What can hang from each mark
j_969: j_113 j_204
j_476: j_565
j_204: j_338 j_476 j_969
j_304: j_383
j_565: j_304 j_398
j_338: j_113 j_204
j_113: j_338 j_918 j_969
j_918: j_113 j_565

Each row was made from one small tree. Brackets hold a mark, then the marks that hang from it, in the order of their numbers. Every link used is in the known rows. Write each row's tree.
Known rows
[j_113 j_918 [j_969 j_204]]: [ -2.1  27.0  -2.9  14.9   8.3   4.0  -0.9   7.0  -3.6  21.4   8.7  -5.5
   1.5 -23.4   0.4  -5.4  15.5   1.9  -1.1  12.2  21.7   8.8   0.2]
[j_338 j_113 j_204]: [  5.8   0.8 -19.3  13.1  13.4   3.5  -0.2   4.7   7.1  -4.2  -9.9  10.7
  24.6  16.4   2.5  -6.4  -3.9  -2.2   6.9   1.8 -23.9  -4.4  -2.3]
[j_113 [j_338 [j_204 j_476]] j_918 j_969]: [ -0.1 -22.0   8.0  11.9 -14.1  -6.6 -20.0  18.5 -16.2  16.4 -24.0  -7.1
   8.4   5.8   2.6   3.1  13.6  -0.1  16.9  -7.1  18.2  -4.7  -9.2]
[j_969 [j_113 j_338 j_918]]: [ -8.6 -12.4 -14.6  -1.9 -11.4 -10.5   5.5  -0.8  -5.8   0.3  11.0  -8.4
 -20.3   3.8  16.6  -6.2  -1.1   1.5  12.3  -7.3  16.1 -12.0  -5.4]
[j_969 j_113]: [ -4.4   6.5  -7.2 -11.6   2.2 -20.3  20.6 -14.1  -0.1 -11.6  21.3  -8.0
  -1.1  13.6   3.1  -1.5 -10.3   5.2   2.2   4.4  -3.0 -13.6   2.5]
[j_918 [j_113 j_338 [j_969 j_204]]]: [ -5.2   1.4  -9.8  32.8  -3.0   7.8 -14.3  -4.2 -31.1  11.4   6.7 -17.1
 -30.6 -29.1   3.7   3.7   9.8 -25.3   3.5  12.9   1.4  20.2  24.5]
[j_476 [j_565 [j_304 j_383] j_398]]: [ -9.2  -0.7 -14.9  -7.5  26.6 -12.4  10.0  -0.2  21.9   8.5   4.0 -12.8
   8.0  -9.7  -4.2  11.6  -7.1  -6.7  -4.7  -7.3 -45.1  10.0 -10.5]
[j_969 [j_113 [j_338 j_204] [j_918 [j_565 j_304]]]]: [ -3.9 -56.7  10.2  -4.7  -3.5  -3.6   4.8  -4.5  -1.7  -7.5 -14.8   2.7
  17.2   0.9  16.4  -6.2   4.9   9.0   3.1 -13.5   7.5 -15.0 -14.4]
[j_113 j_338 [j_918 j_565] [j_969 j_204]]: [ -4.2  13.0  13.3  20.3  -1.7  11.6 -11.5   1.4 -21.6  14.2  -8.3  -4.8
  -1.9 -37.4   7.8  -3.2  17.9 -11.0  -5.7  14.7  27.0  15.3  16.0]
[j_918 [j_113 j_338] j_565]: [ -1.1   1.8   0.4   3.8  -7.1   6.1  -5.8 -11.5 -17.6 -11.8  12.9 -12.2
 -11.6 -20.9   3.9  -4.1  -5.3 -13.2  -7.0  15.5 -15.3   9.0  33.6]
[j_969 [j_204 j_338]]: [ -3.3  17.1  -0.8   3.3   7.1  -1.4   0.9 -11.3   4.0   0.2   2.9  19.7
 -14.4   0.4 -11.0   6.5  -0.1  -5.9 -16.0   8.8  -6.8   2.7 -21.8]
[j_918 [j_113 [j_338 j_204]] [j_565 j_304]]: [ -1.1 -53.2  10.1   7.7   1.6   6.3  -8.7 -10.5 -12.0 -11.0 -10.8  -4.0
  15.2 -15.6   4.1  -3.3   3.2  -7.8  -5.5   3.7 -24.8   3.2   8.8]
[j_565 j_304 j_398]: [-13.7 -35.7  -4.8   2.9  33.6  -7.8  14.2  -4.5  15.0  -2.7  14.2  -9.1
   3.1   6.4 -12.2   8.9   6.8  29.4  -1.5  37.1 -25.5  -1.6 -10.9]
[j_204 j_969]: [  2.7  35.4   1.8  -5.4   8.0  -9.1  11.1  -1.6  10.1 -15.2  19.1   6.6
 -11.2   6.3 -14.4   3.8 -10.4 -12.7 -20.7   6.7  -9.7  -8.0  18.3]
[j_969 j_113 [j_204 j_338 [j_476 j_565]]]: [  0.3  15.4   0.3 -27.3  -9.7  -6.3  15.1 -21.3   9.3  -6.9   3.0  11.1
 -12.3  13.0  -0.5   6.7 -17.3   0.5  -1.9 -20.3  -0.3   1.2 -19.7]
[j_476 j_565]: [ -1.7  43.2  -4.9 -13.7  14.6 -15.8  11.3  -7.1  14.5   1.1   8.8  -2.8
  24.4  -7.8  -2.8  -0.1 -15.0  -8.6  -6.5  -0.7 -32.5   2.4  10.1]
[j_113 [j_338 [j_204 j_476]] [j_918 j_565] j_969]: [  3.8 -14.9  25.4   3.8 -12.9   0.8 -18.7  12.6 -18.4   6.6 -25.2  -3.7
  24.3  -4.8   0.9   1.0  12.3   3.8   4.6  -1.5  19.4  -1.4   4.9]
[j_338 [j_204 j_476 j_969]]: [ 10.0  -7.8  10.3  -9.1  -4.6 -11.7   6.6   5.0  12.8 -17.6 -19.0  20.1
  15.8  30.7 -17.1   9.0  -6.1   0.7 -11.7  -5.0  -5.7 -12.7   2.3]
[j_113 [j_338 [j_204 [j_476 j_565] j_969]] j_918]: [  5.4  -6.3   1.2  -7.0 -14.6  -1.6  -7.5  18.3  12.8   0.7 -30.5  16.6
   2.7   9.7   1.8   3.8  -2.7 -12.1   0.7 -29.2   0.4  -5.1  -1.3]
[j_918 j_565]: [  1.1  24.6  13.9 -12.3   9.5  -9.6  11.9 -13.8   1.6 -14.1  10.2  -1.6
  26.0  -7.3  -7.1  -3.6  -7.0   4.1 -16.5  24.6 -13.3  -1.9  17.7]
[j_113 j_338 j_918 [j_969 j_204]]: [ -8.2   9.2  -3.6  28.5  -1.7   5.6 -13.7   8.0 -19.9  23.7  -9.1  -7.6
 -17.3 -27.7   8.1   0.2  18.9 -16.6   7.0   9.1  25.1  11.9   0.2]
[j_113 [j_338 [j_204 j_476]] [j_918 [j_565 j_304]]]: [ -0.9 -55.8  14.0  -7.2  -9.9  -0.5  -7.2   3.4  -1.4  -2.4 -32.0   3.9
  24.9   2.9   3.8  -4.0   7.5   8.1   5.1  -0.5   7.2  -6.9 -21.2]

Which tree is each row?
[-12.4 -39.8   4.5   4.4  13.7   9.0  -0.7   3.6   4.5   1.2   0.1  -6.8
  -4.2 -13.6   3.0  -0.5  13.4  21.1  -1.5  25.6  -1.3   2.6  -1.6] => [j_113 j_338 [j_918 [j_565 j_304 j_398]]]
[  1.5  -9.5  24.2  15.4  -0.9   3.6 -19.5  13.1 -16.5  10.2 -18.8   0.7
  27.5 -17.0   3.6  -1.2  15.5  -4.0  -3.6  -2.1   9.1  -2.0  10.9] => [j_113 [j_338 j_204] [j_918 j_565] j_969]
[ -0.7   9.4   1.0  -8.2  -7.0  -3.5   2.5 -12.4   3.2  -3.1  -2.9  13.9
 -18.3  13.6 -13.9   8.2  -4.9   0.8  -6.1   9.3   2.8   3.4 -26.9] => [j_969 [j_204 j_338 j_476]]
[ -8.9   1.9   5.1  18.5   5.8   0.2  -4.6  -2.3 -15.5  12.9 -19.4  -8.7
 -10.3 -12.8  -3.9  21.6   8.4  -2.6   7.7  20.3   2.3  24.1  16.1] => [j_113 j_338 [j_969 [j_204 [j_476 [j_565 j_398]]]]]
[  4.3  30.0  24.0  -9.1  -6.2  10.2  -8.2  -0.7  -3.5   9.0  13.0   1.6
  -4.3 -14.5  -8.7  -3.1   6.9  11.0 -10.8   3.3  26.5   7.6  -8.7] => [j_113 [j_918 j_565] [j_969 [j_204 j_338 j_476]]]
[ -1.5  29.6   5.6   9.3   6.6   7.0 -11.6   6.7  -0.6  21.3  17.9   3.1
 -15.1 -17.7  -6.5  -2.3  12.0  -1.0  -8.1  -3.5  14.5   5.0 -17.1] => [j_113 j_918 [j_969 [j_204 j_338]]]
[  7.9   6.8   0.3  -2.2  12.3  -1.4  -5.3   1.0   0.8   5.9 -10.5 -12.1
  35.6   6.4  -1.3  -3.6  -9.7  -4.5  17.4 -14.2 -25.7   2.1  -5.2] => [j_338 [j_113 j_969] [j_204 [j_476 [j_565 j_304]]]]
[  1.7  38.7 -24.2  22.8  11.0  18.5  -4.9   8.0  -3.4  18.7  17.6 -10.6
 -11.4 -18.8   9.6 -15.3   7.5  -4.4  12.1   8.2  14.7  12.4   6.2] => [j_338 [j_113 j_918 [j_969 j_204]]]
[ -5.4 -27.3  -7.6 -14.7   6.9  -3.5  17.1  -1.2  14.2  -3.7  22.3 -13.9
  -5.2  -2.8   8.9  -3.3   1.3  17.4  -1.9  -8.2   3.0  -4.2  -9.4] => [j_969 [j_113 [j_918 [j_565 [j_304 j_383] j_398]]]]
[ 14.5  52.2   3.0 -27.0 -13.3  19.8  -6.7   5.4  19.0 -17.4  33.2   9.9
 -39.7  17.5 -11.7 -10.6 -21.0   2.2 -15.2 -20.7   4.8  -8.5   0.6] => [j_204 [j_338 [j_113 [j_918 j_565]]] j_476 j_969]
[  9.9  13.2 -16.5  -8.6   3.2   0.6   3.2   1.7  15.3  -3.7 -20.1   5.9
  33.3  20.9   2.7  -4.4 -16.3  -3.3  14.3 -13.4 -27.6   0.8  -1.1] => [j_338 j_113 [j_204 [j_476 j_565]]]
[  4.1  21.2  17.9 -46.7  -6.6 -14.0  11.9 -15.8  20.2 -21.0  29.4   3.3
 -28.6  21.9 -14.0   5.9 -31.3  -4.6 -13.2 -41.4 -16.6 -16.0 -17.1] => [j_204 j_338 [j_476 [j_565 j_304]] [j_969 j_113]]
[ -4.9  -7.0   0.5  -8.9 -11.5  -4.4   7.7  -7.2  -7.0  -8.2   9.9  -7.3
  -7.0  -4.9  15.3  -7.6  -3.0   4.2   3.0  -3.0  17.3  -8.5   7.9] => [j_969 [j_113 j_338 [j_918 j_565]]]
[  3.2  23.6 -21.9  -4.0  -8.6  16.3  -4.7  -0.5  11.0   4.5   8.8  10.9
 -32.0  11.1  -0.5  -7.8  -4.3   2.9   7.5  -3.3  12.3   5.6 -28.8] => [j_969 [j_204 [j_338 [j_113 j_918]] j_476]]
[  9.4 -19.5   8.6 -16.1 -10.3 -14.8  17.0  -2.2  10.6 -23.4 -11.2  17.3
  10.1  37.7  -9.4   8.8  -9.4   5.0  -6.9 -16.4   2.9 -18.1   1.2] => [j_338 [j_204 j_476 [j_969 j_113]]]
[  1.1  42.8 -16.8  24.1  14.9  10.1  -1.8  -4.1 -12.1   8.7  13.8 -10.9
  -6.9 -14.9   2.7  -5.1   0.4 -14.4   6.1  17.4   0.3  14.1  14.0] => [j_338 [j_113 [j_969 j_204]]]
[  0.8  26.6   7.3  -2.6  -6.2   4.7 -11.0   5.7  -2.2  18.0  14.4  -0.4
 -19.8  -4.7  -9.5  -0.7   7.7   6.6   0.4  -3.0  25.4   3.6 -23.5] => [j_113 j_918 [j_969 [j_204 j_338 j_476]]]
[ -7.3  16.2   0.0  16.6  -2.2  -5.6 -17.2  13.5 -19.7  19.6   8.6 -18.3
 -14.5 -18.3   4.7  -1.4  10.2 -10.1   8.6   3.3  14.0  -0.6   4.9] => [j_113 j_338 j_918 j_969]
[  1.4 -41.1   8.5 -13.9 -22.3  -5.9   4.4  -1.8  -3.6 -10.5 -19.1   5.2
  13.1  16.4  14.2  -3.2   0.3  13.6   8.9 -12.4  20.2 -12.8  -5.1] => [j_969 [j_113 [j_338 [j_204 j_476]] [j_918 j_565]]]
[ -0.8 -32.1 -13.6  19.9  -6.1   0.7 -11.9   3.2 -12.7  -1.8  -8.9   0.4
  -5.1  -0.6   5.2   2.5   3.2 -15.4   3.9  -2.1 -21.2   1.9  10.2] => [j_918 [j_113 [j_338 j_204]]]
[  0.5   7.5  11.2  10.4  17.4  14.7   1.4  -2.3  -6.5  -3.5  37.4 -18.2
   0.1 -19.9 -11.7   3.8   6.9  23.9 -12.3  33.3 -18.0  15.7  49.8] => [j_918 [j_113 j_969] [j_565 j_398]]
[ -1.4 -13.0 -16.3 -12.0 -14.6  -1.4  22.0  -7.9   7.1   0.5   1.7   0.9
 -11.5  11.6  10.7  -6.4   1.5  16.5  13.7   1.3  36.0  -1.7 -16.0] => [j_969 [j_113 j_918] [j_204 j_476]]
[-10.6  -6.4  -3.2  -8.7  36.6  -8.0  15.9  -5.5  25.7   2.2   8.7  -7.4
  20.1  -4.8  -9.2   8.1  -4.0  17.3  -3.5  14.9 -42.9   5.4  -1.8] => [j_476 [j_565 j_304 j_398]]
[  1.8 -23.1   0.6  16.2 -15.5  -1.2 -20.1   5.0 -27.9   4.6  -8.7 -14.6
  -7.3   0.2  -2.2   7.2   4.4 -11.4  12.7  -3.5  -6.1   5.7  15.4] => [j_918 [j_113 [j_338 [j_204 j_476]] j_969]]
[ -2.4 -35.1   1.5   5.4 -11.7 -15.6  -6.5   0.5 -11.4  -5.5 -37.9   8.3
  12.1  22.6  -2.3  11.2  -0.2  -5.8   9.2   3.9  -4.7  -6.5 -11.3] => [j_113 [j_338 [j_204 j_476]]]
[ 10.2 -18.9   3.1 -17.7 -13.3  -6.6  14.2   8.9  18.5 -14.8  -7.2  17.4
   6.1  34.4  -3.6   0.9  -4.2  12.4  -2.9 -24.6  14.9 -20.5  -3.9] => [j_338 [j_204 j_476 [j_969 [j_113 j_918]]]]
[ 16.7  24.5 -16.5 -12.5  -3.4  15.1   1.5  19.2  30.8  -3.1  -8.3  16.2
  12.2  18.4   2.4 -10.4 -13.8  -3.0   3.0 -34.5  -9.6  -3.0   6.2] => [j_338 [j_113 j_918] [j_204 [j_476 j_565] j_969]]
[ 11.9  15.6 -12.9  11.8  10.5   9.3   1.7   8.9  13.9 -14.3  -4.7  20.7
   6.7  18.1  -4.4  -2.5  -9.3 -12.9  -8.2  -9.2 -20.2  -7.2  13.0] => [j_338 j_113 [j_204 j_969]]
[ -6.0 -18.2  -3.7   4.1 -10.8   8.4  10.5 -11.6  -7.1  -3.0  -9.3   6.7
 -10.6 -15.1  19.6  -5.4   7.5  -0.8  -0.2   5.1  30.0   3.5   4.1] => [j_969 [j_113 j_338 [j_918 j_565]] j_204]
